Every row comes from one small tree of marks. Brackets hold a mark, then the marks that hang from it, in alphabetical order. Every link used is in the known rows. Which tree was each row made from?
Known rows:
[mipum botum]: [-1.09  0.98  0.78  1.00  1.11  1.74  0.59 -1.40 -0.31 -0.86  0.47  0.46
 -0.19  1.00 -1.29  1.09  0.72  0.59 -0.13  2.19  1.01 -1.76  0.45  0.01
 -1.00  1.57]
[sikev ratel]: [-0.33  0.70  0.85  1.55  1.42  1.07  1.37 -1.62 -0.21 -0.43  1.38  0.20
  0.15  0.11 -1.19  1.26  0.74  0.98  0.05  2.84  1.01 -1.77  1.90 -0.37
 -0.90  0.32]
[neke [pere botum gosim muli]]: [-0.85  0.70  1.40 -0.96  0.34  0.19  0.14 -2.68 -0.95 -0.29 -0.44 -0.19
  0.56  1.84 -0.83  0.61  0.59  1.02  0.20  2.40  0.72 -1.18  0.55 -0.34
 -0.61  2.43]
[gosim pere]: [-0.31  0.72  0.62  0.96 -0.09  1.84  0.17 -2.10 -0.33 -0.61  0.16  0.12
  0.58  0.84 -1.36  0.38  0.83  1.02  0.51  1.26  1.47 -1.49  0.83 -0.35
 -0.88  1.36]
[neke pere]: [-0.83  0.64  0.67  0.66  0.49  1.10  1.31 -1.89 -0.36 -0.58 -0.55 -0.20
  0.87  0.66 -0.90  1.33  0.70  0.88  0.35  2.72  0.89 -1.57  1.40 -0.54
 -0.78  1.40]
[gagog [muli [pere [gosim ratel] neke]]]: [ 0.04  0.41  0.92  0.11  1.06  1.20  1.01 -0.92 -0.88 -0.63  2.62  0.51
  1.55 -2.02 -0.12  0.38 -0.18  0.34 -0.80  2.12  0.64 -1.40  0.13  0.64
 -0.74 -1.49]
[neke [pere muli]]: [-1.07  0.48  0.69  0.16 -0.18  0.11  2.32 -2.17 -0.69 -0.18 -0.14 -0.18
  0.31  1.22 -0.97  1.38  0.45  1.05  0.07  2.84  0.87 -1.55  1.62 -0.99
 -0.88  2.63]
[gagog muli pezu]: [-0.81  0.85  0.66  0.33  1.88  1.58  3.32 -1.76 -0.26 -1.26  1.06  0.26
  0.54 -0.58 -0.82  1.28 -0.02  0.93  0.47  1.89  1.14 -1.71  0.97  0.04
 -0.78  2.89]
[gagog [muli [pere botum neke]] pezu]: [-0.56  0.93  0.65 -0.86  3.50  1.17  1.34 -1.68 -0.76 -0.80  2.47  0.58
  0.87 -0.51 -0.87  1.01 -0.18  0.97  0.64 -0.13  0.67 -0.83 -0.14  0.19
 -0.21  1.91]
[gosim ratel]: [-0.09  0.52  0.64  0.89 -0.12  1.11  1.72 -0.94 -0.30 -0.37  0.96  0.38
  0.44 -0.34 -0.92  0.94  0.32  0.24 -0.38  2.08  1.17 -1.92  1.45 -0.08
 -1.34  0.06]
[neke [pere [gosim ratel] muli]]: [-0.51  0.18  1.27 -0.31 -0.90  0.36  1.74 -1.70 -0.82 -0.17 -0.63 -0.08
  0.77  0.51 -0.47  0.86  0.21  0.51 -0.44  3.52  0.86 -1.77  1.21 -0.43
 -1.12  0.97]
[gagog [muli [pere neke]] pezu]: [-0.72  0.59  0.48  0.02  2.91  1.19  2.46 -1.51 -0.68 -1.03  2.05  0.49
  1.10 -1.08 -0.75  1.11 -0.21  0.88  0.29  0.95  0.76 -1.23  0.43  0.00
 -0.18  1.73]
[gosim [pere botum neke] [ratel sikev]]: [ 0.96  0.35  1.11  0.02  1.67  2.50 -1.39 -0.02 -0.32  0.57 -0.03  1.08
  1.01  0.83 -0.98  0.54  0.58  0.28  0.89 -0.06  1.34 -0.81  0.16 -0.16
 -1.00 -0.30]
[gagog [muli pere] pezu]: [-0.81  0.65  0.40  0.34  1.96  0.74  3.18 -1.93 -0.50 -1.16  2.27  0.28
  0.57 -1.52 -0.94  1.23 -0.33  0.88  0.02  1.59  0.91 -1.59  0.95  0.09
 -0.74  2.18]
[neke [pere botum muli]]: [-0.94  0.82  0.82 -0.65  0.53  0.04  1.04 -2.39 -0.74  0.03  0.04 -0.09
  0.17  1.84 -1.12  1.17  0.51  1.10  0.33  1.81  0.83 -1.12  1.19 -0.74
 -0.80  2.99]
[gosim [pere botum muli neke]]: [-0.25  0.76  0.89 -0.61  0.90  1.31 -1.03 -2.00 -0.88  0.12  0.76  0.50
  0.33  2.44 -1.39  0.18  0.74  1.19  0.85 -0.45  1.24 -0.62  0.02 -0.65
 -0.36  2.29]
[pere gosim]: [-0.48  0.74  1.14  0.90  0.10  1.15  0.26 -1.95 -0.57 -0.93 -0.19  0.05
  0.81  0.36 -0.87  0.27  0.71  0.63 -0.14  2.65  1.02 -1.99  0.68  0.29
 -0.69  0.80]
[pere gosim neke]: [-0.35  0.63  1.27  0.55  0.87  1.69 -0.69 -1.43 -0.77 -0.80 -0.35  0.28
  1.26  0.61 -0.66  0.09  0.79  0.73  0.12  1.93  0.85 -1.66  0.12  0.15
 -0.21  0.30]
[gagog pezu]: [-0.77  0.62  0.75  0.54  1.34  1.18  2.35 -1.81 -0.30 -1.00 -0.36  0.27
  0.49  0.48 -1.24  1.09  0.38  0.75  0.59  1.59  1.19 -1.90  1.19 -0.24
 -0.58  2.70]
[pere botum neke]: [-0.37  1.03  0.87 -0.05  1.96  1.62 -0.77 -1.38 -0.59 -0.36  0.84  0.46
  0.68  1.46 -1.18  0.59  0.78  0.81  0.59  0.35  0.87 -1.03  0.32 -0.10
 -0.28  0.89]
[neke [pere botum gosim [muli gagog]]]: [-1.03  1.09  1.06 -1.55  0.50  0.26  0.72 -3.04 -0.92 -0.34 -0.54 -0.20
  0.71  1.63 -0.70  0.86  0.32  0.65  0.60  2.00  0.98 -0.63  0.40 -0.48
 -1.33  3.81]

Which tree is each row?
[ 0.46 -0.06  1.34  0.22  0.36  0.95  0.77 -0.09 -0.89  0.49 -0.54  0.93
  0.99  0.10 -0.51  0.49  0.18  0.00 -0.51  2.62  0.94 -1.74  0.73 -0.18
 -1.03  0.22] | [pere [gosim [ratel sikev]] muli neke]
[-0.78  0.86  0.33 -0.76  2.29  0.47  1.72 -2.63 -0.55 -0.81  1.27  0.39
  0.37  0.21 -1.33  1.12 -0.11  0.35  0.86 -0.34  1.14 -0.70  0.57 -0.13
 -1.06  3.50] | [muli [gagog pezu] [pere botum]]
[-0.89  0.61  0.11 -0.07  1.49  0.54  2.93 -2.38 -0.45 -0.98  0.91  0.29
  0.52 -0.52 -1.13  1.29 -0.14  0.35  0.57  0.88  1.22 -1.18  1.00 -0.33
 -1.10  3.29] | [muli [gagog pezu] pere]
[-0.26  0.77  0.99  0.28  0.83  0.21 -1.09 -2.41 -0.84 -0.68  1.51  0.17
  0.72  0.08 -1.19 -0.02  0.46  0.65 -0.23  1.21  0.68 -1.42  0.18  0.59
 -0.55  0.11] | [muli [pere botum gosim]]
[-1.17  0.75  0.41 -0.78  0.88  0.37  3.66 -2.47 -0.64 -0.64 -0.22  0.28
 -0.06  0.97 -1.14  1.38 -0.09  0.47  0.62  1.41  1.49 -1.25  1.25 -0.86
 -1.32  5.05] | [pere [muli [gagog pezu]]]
[-0.98  0.97  0.68 -1.71  2.48  0.89  1.75 -2.17 -0.86 -0.32  0.17  0.65
  0.21  1.93 -1.16  1.10  0.02  0.55  1.31 -0.47  1.26 -0.43  0.25 -0.76
 -0.74  4.90] | [pere botum [muli [gagog pezu]] neke]
[-0.67  0.91  0.86 -1.11  2.05  0.53  0.73 -2.82 -0.71 -1.05  0.53  0.35
  0.76  0.17 -0.97  0.52 -0.06  0.32  0.73  0.30  1.04 -0.87 -0.09  0.28
 -0.93  2.98] | [muli [gagog pezu] [pere botum gosim]]
[ 0.03  0.60  1.43 -0.99  0.55  0.71 -0.42 -1.13 -1.07  0.05  0.72  0.63
  0.65  1.25 -0.72  0.14  0.32  0.40 -0.19  1.04  0.85 -1.25 -0.01  0.03
 -0.59  0.59] | [pere botum [gosim ratel] muli neke]
[-1.35  0.56  0.98 -1.51  0.73  0.43  2.89 -2.96 -0.80 -0.79 -1.88 -0.12
  0.81  1.15 -0.48  1.26  0.02  0.61  0.91  2.60  1.18 -1.03  0.74 -0.76
 -1.03  5.04] | [neke [pere gosim [muli [gagog pezu]]]]
[-0.63  1.07  1.05 -1.45  1.19  0.79 -0.16 -2.31 -1.11 -0.28  0.23  0.36
  0.70  1.70 -0.72  0.20  0.35  0.55  0.45  0.73  1.07 -0.56 -0.23 -0.22
 -0.88  2.96] | [pere botum gosim [muli gagog] neke]
[-0.16  0.39  1.17  0.11 -1.00  0.26  1.56 -1.48 -0.83 -0.24  0.56  0.28
  0.42  0.26 -0.76  0.38  0.16  0.32 -0.90  2.93  1.05 -2.02  1.03  0.02
 -1.23  0.81] | [pere [gosim ratel] muli]
[ 0.71  0.10  0.80  1.18  0.15  2.05  0.63 -0.38 -0.10  0.28 -0.33  0.81
  0.75 -0.23 -1.00  0.81  0.46  0.16  0.19  1.64  1.56 -1.61  1.22 -0.22
 -1.63 -0.05] | [gosim pere [ratel sikev]]
[-1.38  0.97  0.68 -1.91  1.78  0.33  2.72 -2.83 -0.67 -0.40 -0.80  0.07
  0.19  1.77 -0.99  1.75 -0.01  0.67  1.34  0.97  1.18 -0.55  0.78 -1.00
 -1.15  5.71] | [neke [pere botum [muli [gagog pezu]]]]
[-0.59  1.10  0.15 -0.15  1.34  0.37  0.65 -2.54 -0.61 -0.45  1.99  0.25
  0.37 -0.06 -1.25  0.85  0.15  0.39  0.26  0.35  1.06 -0.74  0.77  0.00
 -1.36  1.89] | [muli gagog [pere botum]]
[ 0.24 -0.03  1.33  0.51  0.39  1.45  0.86 -0.46 -0.33 -0.01 -1.72  0.34
  1.54 -0.58 -0.19  1.06  0.41  0.04 -0.01  3.84  0.88 -1.82  1.17  0.00
 -1.40 -0.16] | [neke [pere [gosim [ratel sikev]]]]
[ 0.07  0.63  0.83 -0.52 -0.39  0.87  0.22 -1.78 -0.64  0.23  1.35  0.47
 -0.01  1.47 -1.37  0.40  0.32  0.67  0.22  0.39  1.50 -1.07  0.69 -0.44
 -1.34  1.56] | [gosim [pere botum muli] ratel]
[-0.08  0.95  0.95 -0.19  1.58  2.25 -1.83 -1.69 -0.52 -0.31  0.39  0.46
  0.78  2.06 -1.26  0.14  0.99  1.13  1.17 -0.60  1.27 -0.66 -0.22 -0.25
 -0.26  1.17] | [gosim [pere botum neke]]
[-0.39  1.09  0.50 -0.16  2.54  1.09  0.42 -1.60 -0.81 -0.50  3.34  0.39
  0.91 -0.61 -0.84  0.66  0.09  1.06 -0.08  0.46  0.60 -0.76  0.09  0.29
 -0.44  0.42] | [gagog [muli [pere botum neke]]]
[-0.42  0.99  0.79 -0.84  1.92  0.97 -1.21 -2.32 -0.96 -0.56  1.22  0.37
  1.16  0.29 -0.73  0.14  0.28  0.36  0.40  0.24  0.77 -0.44 -0.45  0.30
 -0.75  1.06] | [muli gagog [pere botum gosim neke]]
[-0.19  0.72  1.10 -0.20  1.74  0.68 -1.65 -1.92 -0.99 -0.54  1.48  0.38
  1.18  0.55 -0.98 -0.13  0.53  0.78  0.04  0.61  0.51 -1.06 -0.32  0.43
 -0.02 -0.32] | [muli [pere botum gosim neke]]
[-0.27  0.33  1.23  0.16 -0.18  1.31  0.92 -1.45 -0.47 -0.57 -0.84 -0.05
  1.26  0.07 -0.37  0.88  0.45  0.38 -0.07  3.44  0.87 -1.79  0.91  0.00
 -1.01 -0.09] | [neke [pere [gosim ratel]]]
[-0.66  0.90  1.38 -0.52  0.96  0.95 -0.86 -2.33 -0.61 -0.73 -0.80 -0.18
  1.14  1.34 -0.76  0.60  0.85  0.88  0.59  2.27  0.69 -1.21  0.25  0.08
 -0.54  1.33] | [neke [pere botum gosim]]
[-0.05  0.63  1.34 -0.64 -0.27  0.19  0.47 -1.64 -0.89 -0.08  0.96  0.40
  0.21  0.92 -0.89  0.22  0.19  0.33 -0.60  1.80  1.01 -1.61  0.50  0.17
 -1.10  0.87] | [pere botum [gosim ratel] muli]
[-0.27  0.44  0.97  0.60  0.96  0.83 -0.60 -1.64 -0.97 -0.66  0.87  0.25
  1.35 -0.16 -0.77  0.04  0.49  0.65 -0.25  1.54  0.62 -1.54  0.21  0.28
 -0.04 -0.41] | [muli [pere gosim neke]]
[-0.09  0.43  0.56  0.12 -0.09  0.56  1.50 -1.88 -0.66 -0.62  1.31  0.29
  0.99 -1.44 -0.49  0.58 -0.19 -0.18 -0.59  2.02  1.09 -1.40  0.72  0.36
 -1.66 -0.04] | [muli gagog [pere [gosim ratel]]]
[-0.09  0.28  1.21 -0.19 -0.20  0.81  0.67 -0.97 -1.01 -0.08  0.38  0.55
  0.85  0.50 -0.59  0.26  0.25  0.31 -0.61  2.20  0.95 -1.70  0.52 -0.15
 -0.70  0.20] | [pere [gosim ratel] muli neke]
[ 0.43  0.27  1.44 -0.22  0.21  0.40  0.36 -0.70 -0.74  0.48  0.11  0.81
  0.46  0.30 -0.89  0.49  0.11 -0.04 -0.44  2.24  0.97 -1.65  0.81  0.13
 -1.54  0.87] | [pere botum [gosim [ratel sikev]] muli]
[-0.57  0.90  0.87 -0.46  1.22  0.57  0.01 -1.69 -0.98 -0.01  1.09  0.47
  0.23  1.83 -1.33  0.60  0.54  0.95  0.21  0.49  0.90 -1.04  0.49 -0.48
 -0.36  2.19] | [pere botum muli neke]
[ 0.15  0.13  0.95  0.34  0.48  0.87  0.01 -0.93 -0.87 -0.36  1.41  0.52
  1.33 -0.85 -0.57  0.17  0.21  0.18 -0.56  1.74  0.70 -1.61  0.30  0.34
 -0.48 -1.77] | [muli [pere [gosim ratel] neke]]
[ 0.84  0.41  0.99  0.37  0.88  1.99 -0.63 -0.56 -0.13  0.39  0.21  0.91
  0.57  0.38 -1.21  0.65  0.52  0.23  0.61  0.59  1.48 -1.16  0.68 -0.05
 -1.55  0.29] | [gosim [pere botum] [ratel sikev]]
[-1.25  0.74  0.38 -0.44  0.00  0.34  2.80 -2.67 -0.71 -0.21 -0.38 -0.20
  0.36  0.89 -0.78  1.59  0.18  0.63  0.43  2.48  1.18 -0.93  1.50 -1.14
 -1.57  3.91] | [neke [pere [muli gagog]]]
[-0.61  0.78  0.43 -0.56  0.36  1.53  0.85 -2.29 -0.83 -0.07  0.10  0.37
  0.44  1.56 -1.01  0.55  0.42  0.84  0.88  0.33  1.60 -0.46  0.43 -1.03
 -1.10  3.39] | [gosim [pere [muli gagog] neke]]
[ 0.04 -0.15  1.35  0.04 -0.29  0.44  1.78 -0.79 -0.71  0.44 -1.39  0.34
  1.02  0.04 -0.38  1.16  0.16  0.06 -0.42  3.97  0.87 -1.80  1.42 -0.45
 -1.41  0.88] | [neke [pere [gosim [ratel sikev]] muli]]
[-0.03  0.49  0.76  0.50  0.19  0.74  1.88 -1.46 -0.71 -0.80  2.84  0.23
  1.07 -2.34 -0.32  0.46 -0.31  0.32 -1.14  2.78  0.79 -1.78  0.60  0.75
 -1.30 -1.03] | [gagog [muli [pere [gosim ratel]]]]
[-0.53  0.94  1.29 -0.34  0.14  0.07 -0.09 -2.39 -0.95 -0.37  0.57  0.17
  0.16  1.46 -1.17  0.13  0.51  0.80 -0.17  1.75  0.92 -1.51  0.44  0.04
 -0.69  2.19] | [pere botum gosim muli]
[-0.61  0.77  0.51  0.32  0.27  0.48  1.02 -2.64 -0.74 -0.85  0.93  0.06
  0.90 -0.71 -0.77  0.42  0.15  0.28 -0.23  1.90  1.01 -1.30  0.64  0.20
 -1.24  1.39] | [muli gagog [pere gosim]]
[-0.70  0.48  0.70 -0.65  2.18  1.04  1.12 -2.11 -0.83 -1.05 -0.26  0.46
  1.33 -0.11 -0.59  0.53  0.02  0.31  0.71  0.80  0.94 -0.95 -0.14  0.01
 -0.41  2.36] | [muli [gagog pezu] [pere gosim neke]]
[-0.82  0.58  0.61 -0.43  1.27  0.61  1.95 -2.64 -0.67 -1.26  0.04  0.18
  0.92 -0.52 -0.80  0.67 -0.11  0.23  0.43  1.45  1.12 -1.30  0.45  0.16
 -0.91  2.81] | [muli [gagog pezu] [pere gosim]]
[ 0.39  0.28  1.52 -0.28  1.12  1.39 -0.32 -0.77 -0.40  0.14 -1.32  0.44
  1.32  0.19 -0.48  0.96  0.47  0.03  0.27  2.76  0.80 -1.38  0.70  0.14
 -1.31  0.02] | [neke [pere botum [gosim [ratel sikev]]]]
[-0.27  1.05  1.05 -0.50  2.29  1.14 -0.62 -1.84 -1.00 -0.79  2.60  0.33
  1.32 -0.70 -0.58  0.08  0.15  0.92 -0.19  0.99  0.48 -0.89 -0.47  0.69
 -0.26 -0.02] | [gagog [muli [pere botum gosim neke]]]
[-0.39  0.46  0.76  0.10  0.07  1.35  0.33 -1.84 -0.85  0.00  0.42  0.35
  0.48  1.73 -1.25  0.28  0.68  1.19  0.47  0.67  1.33 -1.10  0.55 -0.88
 -0.37  2.15] | [gosim [pere muli neke]]
[-0.52  0.77  0.39  0.72  1.82  1.12  1.42 -1.45 -0.77 -0.62  2.84  0.34
  0.99 -1.34 -0.69  0.85  0.06  0.95 -0.31  1.46  0.68 -1.19  0.62  0.07
 -0.49  0.19] | [gagog [muli [pere neke]]]
[-0.02  0.31  0.69  0.21 -1.15  0.98  1.50 -1.61 -0.59  0.08  0.83  0.41
  0.08  0.75 -1.22  0.53  0.28  0.63 -0.11  1.38  1.56 -1.54  1.17 -0.65
 -1.36  1.32] | [gosim [pere muli] ratel]
[-0.45  1.04  0.25 -0.65  2.15  0.84 -0.20 -2.09 -0.79 -0.30  2.03  0.49
  0.69  0.38 -1.06  0.73  0.24  0.47  0.50 -0.35  0.90 -0.35  0.16 -0.17
 -0.86  1.56] | [muli gagog [pere botum neke]]
